Each row was made from one small tree. The marks that hang from a mark follow it in brackets, in alphabetical order. Every link used is in the known rows. Write each row's tree.
Known rows:
fumagi(mubut(ligabo vazuk(pamu(vusom(pibe))))): [ -8.0  -4.4  -0.6   4.1  15.0  -5.4   0.6  15.5 -14.7   3.5   2.7  -2.2
   8.6  -1.4 -21.7  31.8   6.5 -11.8 -10.1  -4.8]
vusom(dopaf(mubut(fumagi ligabo) pamu vazuk) pibe): [-33.0  11.0  -3.3  12.6  -0.1  11.0  12.1  11.8 -23.6   6.5   3.8   3.3
  23.9  18.1 -14.2  33.4 -10.0  -8.5 -29.2  10.0]
vusom(mubut): [  4.3   2.5  -3.3   3.8   3.4   1.7  -0.4  -8.9 -20.4   5.2   5.1  -2.6
  -8.8   1.6 -12.7  20.6  -4.9   0.0 -15.6   7.1]
mubut(fumagi ligabo vazuk(pamu)): [-13.2  -4.7  16.4  24.8  26.4 -12.7   3.6  11.1 -16.1   3.8   6.0   4.8
 -11.7   6.4 -23.0  40.7   0.9  -8.7 -12.1  -8.5]
mubut(fumagi vazuk(pamu(vusom))): [-14.4 -11.1  -4.0  34.0  20.5 -13.9   9.2  -0.7 -17.6   2.9  12.1   2.3
  -3.0 -17.3 -23.1  34.1  -8.5 -10.5 -19.0  -4.6]
vusom(dopaf(vazuk) mubut(ligabo) pibe(nunivor)): [-22.0   0.6  11.4  -6.6 -15.0  24.5  15.6  13.6 -19.6   4.5   4.3  -1.4
  14.4  22.6 -18.1  21.0  -0.4  -7.4 -33.8   5.8]
pibe(nunivor(vusom(dopaf))): [-16.7  -2.2  16.1   8.9  -4.9  12.5   3.5  -4.5 -13.6   9.3  11.9   7.9
   6.8   7.7 -21.2  -5.4  -5.0 -10.8 -12.9  -7.6]
pamu(vazuk vusom(dopaf mubut(fumagi ligabo))): [-22.2  11.6  -1.4  14.3  19.6  15.6  16.8  12.0 -26.4  -2.4   9.4 -16.4
   3.1   4.1 -25.4  39.8  10.0 -16.8 -26.9  14.9]
vusom(dopaf(vazuk) pibe(nunivor)): [-31.6  -3.0   4.1  -2.8 -15.3  17.4  13.3  12.9 -12.2   7.0  11.7   5.0
  25.2   4.5 -18.8  18.1  -5.1  -9.1 -32.1  -0.6]
pamu(vazuk vusom(dopaf pibe(nunivor))): [-30.3   1.6  -6.5  -4.2   8.0  25.5  19.4  13.1 -18.4   1.1  15.7  -9.6
  22.4  -1.5 -30.5  23.0  12.0 -15.3 -32.9   6.6]
pibe(nunivor(vusom(dopaf mubut(ligabo vazuk)))): [-13.4  -3.3  18.0  10.7  -0.7  13.4   6.2  -4.2 -16.3   7.6   8.2   6.0
  -2.0   9.6 -24.6  -0.2  -5.8 -10.7 -14.0  -5.2]
nunivor(vusom(dopaf(mubut(fumagi ligabo) vazuk(pamu)))): [-23.1  13.8   3.6  21.1  14.3   9.9   3.3  -5.4 -24.9  10.3   5.0   2.5
   4.6   5.2 -19.2  27.7 -16.6 -15.7  -8.9   5.3]
vazuk(pamu(vusom(dopaf mubut(fumagi) pibe(nunivor)))): [-17.2  -3.5  -2.0  11.0   0.7  18.9  17.3   1.6 -22.5   5.3  11.4  -0.6
  14.1  -0.1 -21.0  14.2   4.0 -11.5 -33.7   5.3]
mubut(vazuk): [ -8.5  -4.0  -3.1  12.0  21.7  -7.7  -0.2  -0.2 -10.9   6.0   9.1   4.5
 -11.6 -21.9 -26.6  33.9  -7.6  -4.1 -11.5  -2.5]
vusom(dopaf mubut pibe): [-13.4   5.6  -7.7  -7.5  -0.3  12.1   8.6  -2.4 -18.3   4.4   4.8  -2.9
  11.1   8.6 -16.6   7.1 -15.3  -3.2 -25.6   9.2]
pamu(vazuk vusom(pibe)): [-17.4   2.9 -15.3 -11.3  16.3  18.6  11.0   8.1 -20.5   2.2  14.8 -14.0
  17.2  -2.7 -27.0  34.8  15.7  -9.6 -25.4   6.4]
pibe(nunivor(vusom(dopaf(mubut vazuk(pamu))))): [-20.5  -3.8  12.4  16.3  -7.3  16.1   9.0  -5.3 -18.8  10.3   9.9  10.5
   7.9   4.4 -21.4   6.0  -8.2 -12.9 -19.0  -2.6]
pibe(nunivor(vusom(dopaf(mubut)))): [-14.7  -2.6  13.8  10.5  -2.6  11.0   4.1  -8.7 -15.4   9.4   8.9   9.6
   5.8  11.0 -21.7  -8.1  -9.0  -9.1 -12.7  -5.5]
pibe(nunivor(vusom)): [ -8.4  -6.1  14.5   4.5  -5.7   9.5  -0.1  -7.7 -14.1   9.9  12.0   7.3
   4.7  10.2 -19.3  -4.5  -1.1  -7.0 -10.1 -10.7]
vazuk(pamu(vusom(dopaf pibe(nunivor)))): [-21.5  -0.8  -0.2   4.0   5.0  24.1  15.0   6.9 -18.3   7.5  13.3   1.8
  16.3  -6.3 -25.6  17.1  10.6 -12.3 -31.7   3.8]
fumagi(mubut(ligabo)): [ -1.3   4.0   7.6  -0.8   6.8 -10.3  -9.3  14.1 -13.0   4.3   1.0  -2.3
   7.2  14.0 -10.8  24.0   7.8  -7.5  -1.7  -5.1]

Which tree is each row?
[-32.2  16.0   4.3  32.6   4.9   6.8  10.5  12.5 -24.4   6.1   3.7   5.0
   8.0   5.7 -14.3  45.5  -8.0 -13.0 -24.9  14.2] | vusom(dopaf(mubut(fumagi ligabo) pamu vazuk))
[ -8.5  -2.5  16.8  19.1  28.3 -19.8  -2.3  10.1 -12.4   2.5   4.9   1.7
 -12.3  12.0 -21.9  36.0  -0.5  -4.7  -5.4 -10.8] | mubut(fumagi ligabo vazuk)
[-16.3  -9.1  12.4  22.2  -5.8   8.0  10.0  -9.4 -18.7   7.1  10.6   8.1
   1.6   4.1 -21.2  -2.1 -14.3 -12.8 -18.1  -5.9] | pibe(nunivor(vusom(dopaf mubut(fumagi vazuk(pamu)))))
[ -0.9   2.4  -0.1  11.3  22.5   3.0   5.4   2.1 -21.1   1.4   7.1 -11.7
  -4.2   2.6 -24.3  29.2  11.0  -6.2 -17.5   4.1] | pamu(vusom(mubut(fumagi ligabo vazuk)))
[-17.6   2.0  -8.2  13.2  10.7   5.1   6.5 -15.5 -23.5   7.3   7.6  -1.2
   7.1   1.5 -20.6   7.7 -29.1 -12.2 -12.6   0.5] | nunivor(vusom(dopaf mubut(fumagi vazuk(pamu)) pibe))
[-15.9  13.6  -0.5  -5.6  18.6  13.5  -1.5  -9.4 -19.6  10.7   3.5   0.5
  11.5  18.1 -23.0   3.1 -15.8  -8.0  -5.1   0.8] | nunivor(vusom(dopaf(mubut(ligabo)) pibe))
[-26.8  10.6   0.4   7.9  -1.1  12.4  14.5   9.7 -26.5   1.0   5.1  -5.8
  15.0  27.0 -12.7  22.4  -7.6  -9.7 -29.6  10.4] | vusom(dopaf(pamu(vazuk)) mubut(fumagi ligabo) pibe)
[-30.1  -5.2  -0.7   5.3 -11.6  19.1  18.5   5.5 -18.6   8.1   6.3  10.6
  23.5   8.4 -20.3  16.5 -12.7  -8.8 -36.3   5.5] | vusom(dopaf(mubut vazuk(pamu)) pibe(nunivor))
[-25.3  12.1  -3.9  13.8  26.5  13.6  14.9  10.8 -23.6  -0.1   8.5 -10.4
   7.0   1.9 -28.7  38.2   8.1 -15.8 -24.5  13.9] | pamu(vazuk vusom(dopaf(mubut(fumagi ligabo))))
[-11.2  -0.5 -10.0  22.0   1.9   3.1   9.5  -7.5 -27.2   5.3   6.4   2.9
  20.0  19.9 -14.2   8.1  -1.9  -3.1 -25.5   5.4] | dopaf(mubut(fumagi) pamu(vusom(pibe(nunivor))))
[-13.1  -1.6 -18.4  28.7  16.6  -3.8  10.1  -8.0 -26.6   4.3   5.5   2.5
  11.2   2.1 -21.1  22.7 -10.1  -4.5 -23.7   6.8] | dopaf(mubut(fumagi vazuk) pamu(vusom(pibe)))
[-35.0  15.8  -1.1  20.3   6.5  14.2  10.5  11.8 -18.9   5.4  12.2   2.6
   6.7 -12.4 -19.6  34.7  -3.5 -15.3 -24.4  12.8] | vusom(dopaf(pamu(vazuk)))
[-13.5  -5.4  -6.1  17.8  24.1   4.8   8.8   2.1 -15.9   6.2  11.6   2.9
  -7.2 -29.8 -31.8  39.5   1.0 -10.2 -20.8   1.8] | mubut(vazuk(pamu(vusom)))
[-12.5   0.5  -6.5  -0.9  10.8  19.5   9.2   3.1 -19.9   8.1  12.6  -1.5
  12.8  -7.2 -23.2  25.4  13.3  -8.2 -26.4   3.8] | vazuk(pamu(vusom(pibe)))
[-19.7   1.4  16.4  14.4 -11.8  21.2   8.5   0.1 -21.0   8.8   9.8   4.7
   5.6  11.1 -19.0  10.1  -1.2 -13.1 -19.1  -0.8] | pibe(nunivor(vusom(dopaf(pamu vazuk) mubut(ligabo))))
[-12.1  -4.1  -2.4  -5.0   5.5  17.2  15.9   7.3 -25.3  -1.3  11.1 -15.2
  14.3  21.4 -23.2  23.8  16.6  -9.0 -29.4   3.7] | pamu(vazuk vusom(mubut(fumagi ligabo) pibe(nunivor)))
[-33.1  10.1 -13.0   8.9  -3.6  17.0  13.2   6.4 -22.6   8.3   5.8   4.5
  24.4   1.6 -16.3  33.1 -13.6  -8.3 -32.0  14.0] | vusom(dopaf(mubut pamu vazuk) pibe)
[-20.2  14.5  -3.1  21.6  -1.3  14.1  10.4   0.4 -23.9   5.0   6.8   0.3
  -0.5  -6.8 -14.8  23.6 -10.6 -10.3 -26.4  17.4] | vusom(dopaf(pamu) mubut)
[-11.0   1.8 -18.7  -9.3  11.7  20.4  13.7   1.9 -25.9   0.5  11.9 -17.4
  11.9  -0.4 -24.8  32.8  10.9  -8.3 -28.9  11.7] | pamu(vazuk vusom(mubut pibe))
[-19.1  12.3   0.1  15.3  18.5  11.5   9.6  10.0 -20.7   3.8   6.6  -7.1
  10.0   0.9 -23.8  36.8   8.1 -11.8 -22.9  10.8] | pamu(vusom(dopaf(mubut(fumagi ligabo) vazuk)))
[ -3.5  -2.2 -10.6   4.1  10.1  -2.2  -1.4 -20.4 -22.8   7.5   7.4  -4.0
   4.0   8.0 -17.2   6.6 -24.0  -5.0  -5.3  -5.0] | nunivor(vusom(mubut(fumagi vazuk) pibe))
[-22.2  12.9  -7.5  20.3  -5.1  25.8  11.9  15.5 -30.0   6.8  12.3  -8.7
  10.3 -12.4 -15.5  66.9  19.1 -13.2 -31.8  16.9] | dopaf(pamu(vusom(mubut(ligabo))) vazuk)
[-15.9  -2.3  18.7  15.2 -10.1  11.5   6.8  -2.2 -19.3   7.1   9.0   3.9
   4.8  17.0 -17.1   5.7  -5.7 -11.9 -16.4  -5.0] | pibe(nunivor(vusom(dopaf(vazuk) mubut(fumagi ligabo))))
